(in the rows, 128 means zero)
Known rows, with every way that one mark hangs from another
{T V}: [107 107 107 166 143 128 150 108  89 128 118 146  91 103 110  56]
{V J}: [106 105  91 167 140 129 159 127 111 104 132 111 101 110 116  76]
{T R {V F}}: [109 116 113 165 134 145 131 107 101 117 108 130  65 109  99  37]
{H {N J}}: [115 119 112 174 138 135 187 106 126  99 148 133  91 122 126  86]
{V F U}: [126  91  99 175 130 138 158 151 104 102 127 107  90 105 108  58]
{N J}: [117 118 100 174 136 144 185 106 114  98 125 132 106 103 117  85]
{V {F N R} T U}: [153 115  87 176 143 137 174 157 137  90 111  81 111 105 123  45]
{T {R U}}: [113 149 108 126 139 156 163 112 124  92 107 130  68 127  92  62]
{U {V {F {N J} R} T}}: [157 146  95 184 139 155 189 122 130 119 117  86 120  98 122  57]
{R U}: [117 131 106 140 141 144 177 121 103 109 114 129  86 118 105  67]
{R {U V}}: [123 144 108 137 140 151 168 123  97 138 124 124  86 116  95  63]
{F {N J} {R U}}: [135 166  98 156 152 158 220 106 135  87 109 105 111 115 133  66]
{U {V {F N} J {T R}}}: [131 135  94 165 145 144 139 130 139 128 123  63  90 111 101  59]
{F {N J} {R {U V}}}: [142 179 100 153 151 166 211 108 127 117 119 100 111 113 123  63]
{U {V {F N} {T R}}}: [141 136 106 158 146 147 153 123 126 120 105  93  83 100  96  49]
{U {V F T}}: [138 111 102 168 128 141 147 137 100 140 121 109  96 101  95  57]

Rows
[127 142 105 136 127 156 145 127 135 106 104 100  69 131  86  55]	{V F {T {R U}}}
[143 160  93 134 133 154 165 134 127 129 117 113 105 124  96  55]	{F {R {U {V T}}}}
[146 144 107 152 145 147 171 135 110 147 111  80  91 111 103  53]	{R {U {V {F N} T}}}
[116  91  87 181 128 134 145 159 117 111 147  77  98 116 114  67]	{V F J U}
[140 167  84 144 150 147 171 136 144 132 125  66 116 125 114  61]	{F N {R {U {V J T}}}}
[131 166  90 146 155 151 185 129 125 124 125  79 107 119 122  54]	{F N {R {U {V J}}}}
[103 151 112 131 140 151 139 101 115 124 110 134  65 130  92  51]	{T {R U} V}
[123  92  79 179 123 130 130 168 136 118 146  64 107 122 106  76]	{V F J T U}
[116 100  76 166 132 125 133 159 145 115 147  80 115 124 106  90]	{V J T U}
[128 110  89 174 126 137 133 145 114 148 139  78 104 112 100  68]	{U {V F J T}}
[133 138  82 155 123 148 155 146 139 111 123  71 103 134 112  55]	{V {F {R U}} J T}
[116 136  87 147 134 144 123 128 144 127 135  95  93 122  86  76]	{U {V J {T R}}}
[121 119  86 162 135 132 136 137 123 144 142  94 111 114  99  82]	{U {V J T}}
[156 133  97 172 146 143 176 134 115 119 105  94 108  93 117  38]	{U {V {F N R} T}}
[150 180  93 150 147 161 197 117 147 126 118  88 121 119 115  71]	{F {N J} {R {U {V T}}}}
